Each row was made from one path, in order. Every step used is in the known rows, and no mark comes twice. Write each row's path.
Known rows:
noso/vumibag/beruve/ketipun: [ 0.757 -0.008  2.317  0.036 -2.732  1.549 -1.127 -5.442  0.385 -0.171
 -0.335  1.612  1.855 -2.574  1.128 -2.324  2.818 -0.374 -2.251  1.275
 -1.621  2.318]
reve/zegutar/ketipun/beruve: [-0.852  2.126  1.818 -0.260 -2.473  0.510  0.923 -1.615 -1.868  1.812
 -0.119 -3.284  2.430  2.171 -1.670 -0.980  0.228  1.336  0.448  0.226
  0.817 -0.674]
noso/vumibag/beruve: [-0.346 -0.259  1.184 -0.294 -0.995  0.916 -1.307 -5.007  0.073 -0.972
  0.426  0.812  2.254 -3.276  1.007 -0.865  2.516 -1.284 -0.356  0.878
 -0.316  1.806]
vumibag/noso: [ 0.567 -1.249  1.943  0.131 -1.123  1.405 -0.658  0.275 -0.895 -0.476
 -0.586  0.567  0.038  0.290 -0.728  1.436  2.279  0.315 -1.375 -0.133
 -0.195 -0.885]
zegutar/reve/dagig: [-1.078 -1.559  1.316 -0.958  0.683 -2.835  1.727  3.028 -2.723 -1.272
  0.351  0.156 -1.558 -0.614 -0.240 -1.267 -2.316 -1.006 -1.708 -1.635
  2.302  0.766]
reve/zegutar: [-1.566  0.893  0.853  0.839  0.119  2.012  1.631  1.383 -0.423  0.197
 -0.103 -2.110  0.324  0.709 -0.498 -1.223 -2.389 -0.165 -0.873 -0.472
  0.169  0.045]
reve/dagig: [-2.601 -0.053  0.540  0.549  0.779 -1.505  0.462  2.354 -0.343 -1.276
  1.444  0.411 -0.146 -0.311 -0.305 -1.492 -1.654  0.142 -2.064  0.350
  0.204  1.228]
zegutar/ketipun: [-1.006 -0.415  0.465 -1.555 -0.389  0.255 -0.270 -1.668 -2.461  1.037
 -0.108 -0.410  1.585  1.780 -0.277 -0.688  0.041  0.457  0.446  0.002
  0.191 -0.786]
ketipun/zegutar/reve/dagig/vumibag/noso: [-4.132 -3.211  2.794  0.657 -1.122 -0.761  0.726  5.437 -1.851 -1.406
  0.239 -4.312  1.859 -2.164 -3.208 -0.475  0.153  1.349 -2.813 -1.496
  1.747 -1.953]
ketipun/beruve/vumibag/noso/zubez: [ 4.141 -0.635  1.958  0.586 -4.408  2.124 -1.738 -2.625  1.695  0.978
 -0.609 -3.581  1.892  0.632  1.609  0.432  3.710  0.200 -1.736  2.202
  0.896  0.578]
reve/dagig/vumibag: [-5.301 -0.363  0.252  0.889  0.826 -1.060  0.159  3.609 -0.515 -1.515
  2.091 -2.200  0.258 -1.909 -0.913 -2.522 -1.648  1.506 -2.408 -0.668
  1.288 -0.142]
rakur/beruve/ketipun/zegutar/reve/dagig/vumibag: [-2.263 -1.189  1.502 -0.183 -3.500 -1.185  1.507  5.429  1.301  1.014
 -1.063 -6.033  3.020 -2.635 -3.676 -0.872 -1.313  2.164 -3.758 -1.047
  0.555 -0.549]
beruve/ketipun: [ 1.027  0.356  1.058  0.414 -1.847  0.306  0.135 -0.033  0.746  0.617
 -0.824  0.379 -0.464  0.830  0.523 -2.102  0.247  0.848 -1.486  0.313
 -1.422  0.677]
zubez/noso/vumibag/beruve/ketipun/zegutar/reve/dagig: [-4.821 -1.952  3.674  0.198 -4.503  0.159 -0.845 -0.226  0.744 -1.379
 -0.430  0.117  0.510 -2.529 -1.279 -2.544  2.610  0.023 -3.390  1.076
 -2.001  2.657]
vumibag/beruve/rakur: [ 1.459  0.141  0.695  1.026 -1.423  3.768 -1.269 -3.306 -0.838 -0.553
 -0.803  2.078 -0.262 -3.425 -0.859 -0.890  4.428 -1.368 -1.095  3.086
 -0.210  1.094]
ketipun/zegutar/reve/dagig: [-2.180 -1.067  1.479  0.139 -0.295 -2.656  1.772  4.052 -0.526 -1.007
  0.097 -2.482  1.099 -0.926 -2.133 -0.664 -2.735 -0.010 -1.617 -0.730
  0.824  0.475]
dagig/vumibag/beruve/ketipun/zegutar/reve: [-0.160 -1.067  3.040  0.311 -3.826  1.251  0.864  0.617 -1.207  1.427
 -1.470 -4.730  2.409 -2.836 -2.226 -2.269  2.381  0.850 -0.185 -0.107
 -0.282 -0.382]
zegutar/reve/dagig/vumibag: [-3.473 -2.015  1.047 -0.621  0.498 -2.835  1.507  4.238 -3.203 -1.245
  1.186 -2.438 -1.107 -2.317 -0.783 -2.170 -1.770  0.575 -1.388 -2.254
  3.439 -0.682]
rakur/beruve/ketipun/zegutar/reve: [ 2.805 -0.988  1.235 -0.875 -4.141 -0.218  1.195  1.591  1.883  2.193
 -3.166 -3.993  2.745 -0.659 -3.026  1.703  0.281  0.704 -1.821 -0.670
 -0.720 -0.373]
zubez/noso: [-3.178 -0.702 -0.287 -0.077 -1.507  1.275 -1.160  0.920  0.489 -0.188
 -0.176  1.404 -2.571  0.807 -0.661  0.068  1.907  0.707  0.288  0.550
 -1.260  0.099]
ketipun/zegutar/reve/dagig/vumibag: [-4.897 -1.650  0.971  0.449 -0.243 -2.728  1.478  5.301 -1.042 -0.887
  0.651 -5.060  1.515 -2.600 -2.418 -1.716 -2.063  1.259 -1.495 -1.457
  1.940 -0.833]
ketipun/beruve/vumibag: [ 0.494 -0.694 -0.240  1.597 -1.797 -0.799 -1.330 -3.353  1.136  3.149
 -0.622 -1.351  0.954 -1.091 -0.058  1.246  2.389  1.135  1.415  0.486
  0.805  0.706]

Write each row's path:
[-0.685  0.080  2.532  1.236 -3.646  1.722 -1.189 -4.429  2.892 -0.084
 -0.775 -1.276  4.850 -2.977 -0.843 -1.876  2.293  0.233 -2.183  2.294
 -3.109  1.915]
noso/vumibag/beruve/ketipun/zegutar
[ 1.062 -2.989 -0.133  0.363 -1.967  3.757 -2.069 -1.185  1.203  2.713
 -2.551 -1.377  2.621 -1.413 -1.421  3.968  2.350  0.276 -1.596 -0.110
 -0.283 -0.916]
rakur/beruve/vumibag/noso
[-1.741 -1.305  3.439 -0.447 -2.124 -0.489  1.456  1.954 -3.534 -0.125
  0.419 -1.641 -0.732 -2.309 -0.869 -4.760  0.966  0.313 -2.624 -0.271
  1.236  0.919]
zegutar/reve/dagig/vumibag/beruve/ketipun
[ 1.545 -0.905  1.944  0.062 -2.790 -0.957  1.142  1.465  0.035  1.222
 -2.063 -2.711  1.154  0.163 -1.314 -0.624 -0.641  0.578 -0.638 -0.589
 -0.753 -0.101]
beruve/ketipun/zegutar/reve
[ 2.715 -1.927  1.375  0.693 -2.337  4.291 -1.767 -0.706  1.202  0.395
 -0.905 -2.851  1.172  0.446  2.527 -0.330  1.132 -0.834 -2.365  1.485
  0.425  0.010]
beruve/vumibag/noso/zubez
[-1.584 -1.035  3.862  0.019 -2.927 -1.396  0.501 -1.523  0.152 -0.885
 -0.264 -1.167  3.067 -3.176 -0.985 -2.797  0.391 -0.503 -3.684  0.416
 -0.741  2.813]
noso/vumibag/beruve/ketipun/zegutar/reve/dagig
[ 1.557  0.032  3.444  0.346 -4.832  4.611 -0.582 -2.455 -0.982  2.018
 -0.971 -5.609  3.878  2.646  0.793 -1.088  1.257  0.534 -2.232  1.921
  1.187 -0.384]
reve/zegutar/ketipun/beruve/vumibag/noso/zubez
[-4.050 -1.119 -0.320 -0.162 -1.745  0.342 -2.254 -2.249  1.099 -1.654
  0.376  1.985 -0.937 -1.348  1.004  0.182  2.288  0.599 -0.602  0.029
 -0.610  0.887]
zubez/noso/vumibag
[-3.031 -2.766  3.804  0.923 -3.095 -0.227  0.911  5.239 -1.151 -0.415
 -0.782 -4.016  1.667 -1.412 -3.093 -1.923  0.377  2.163 -4.244 -1.069
  0.246 -1.123]
beruve/ketipun/zegutar/reve/dagig/vumibag/noso
[ 1.763  1.527 -0.288  1.317 -2.787 -0.013 -1.192 -2.904  0.682 -0.193
 -0.648  0.962 -0.630 -2.376 -0.815  0.509  4.842  0.500 -0.543  2.424
  0.934  0.675]
ketipun/beruve/rakur
[ 0.839 -1.193  1.017 -0.219 -1.059 -1.392  1.024  1.380 -0.135  0.504
 -1.219 -2.896  1.594 -0.891 -1.550  1.146 -0.772 -0.073  0.661 -1.194
  0.641 -0.668]
ketipun/zegutar/reve
[ 3.237 -0.823  2.276 -0.637 -4.936  2.395 -2.182 -4.419 -0.550  1.857
 -0.923 -3.772  3.193  2.037  1.419  0.246  3.582  0.740 -1.092  2.003
  1.047 -0.396]
zegutar/ketipun/beruve/vumibag/noso/zubez
[-3.483 -1.454  2.377  0.971 -2.126 -1.935  1.470  5.280 -0.330  0.030
 -0.212 -4.604  1.398 -1.845 -2.043 -3.484 -1.722  2.162 -3.056 -0.865
  0.592 -0.302]
beruve/ketipun/zegutar/reve/dagig/vumibag
[ 0.187  1.046  0.814 -1.259 -2.578 -1.867 -0.335 -3.431 -1.597  1.562
  0.147 -0.943  1.930  1.358 -1.146  0.442  2.494  1.330  1.149  0.651
  0.675 -0.597]
zegutar/ketipun/beruve
[ 0.437 -1.810 -1.518  0.250 -1.014  2.384 -1.250 -1.244  2.254  3.160
 -1.899 -1.771  2.240 -1.723 -0.753  2.669  0.153  0.279 -0.452  0.066
 -0.089  0.074]
rakur/beruve/vumibag
[-4.130 -1.407  2.379  0.186 -1.056 -0.781  1.055  3.128 -1.656 -0.991
  0.754 -4.808  2.586 -3.763 -3.282 -2.077  0.370  0.530 -1.541 -0.185
  1.222 -0.046]
ketipun/zegutar/reve/dagig/vumibag/beruve
[ 1.048  1.284  0.262 -0.181 -3.034  0.182 -1.489 -4.496 -2.051  0.987
 -0.791  0.712  0.911 -0.527 -1.121 -0.179  4.809  1.029 -0.060  2.549
  1.327 -0.220]
zegutar/ketipun/beruve/rakur
[-4.311  0.228  2.852  2.382 -2.828  1.417 -0.118  2.309  1.311 -0.147
  0.722 -3.717  3.324 -2.564 -3.081 -4.091  1.047  2.221 -3.458  2.004
 -2.469  1.066]
reve/dagig/vumibag/beruve/ketipun/zegutar
[ 0.335 -2.016  1.946  0.175 -3.447  1.499 -2.303 -4.576 -2.353  3.391
 -1.697 -1.200  2.265  0.947 -1.018  1.989  4.926  1.712  0.521  0.497
  0.732 -1.239]
zegutar/ketipun/beruve/vumibag/noso
[ 1.332 -1.150  3.260 -0.283 -3.760  0.261  0.041 -3.752  0.341  0.315
 -1.785 -1.737  3.286 -3.146 -0.517 -1.203  2.298 -0.601 -1.461  0.445
 -0.986  1.626]
noso/vumibag/beruve/ketipun/zegutar/reve
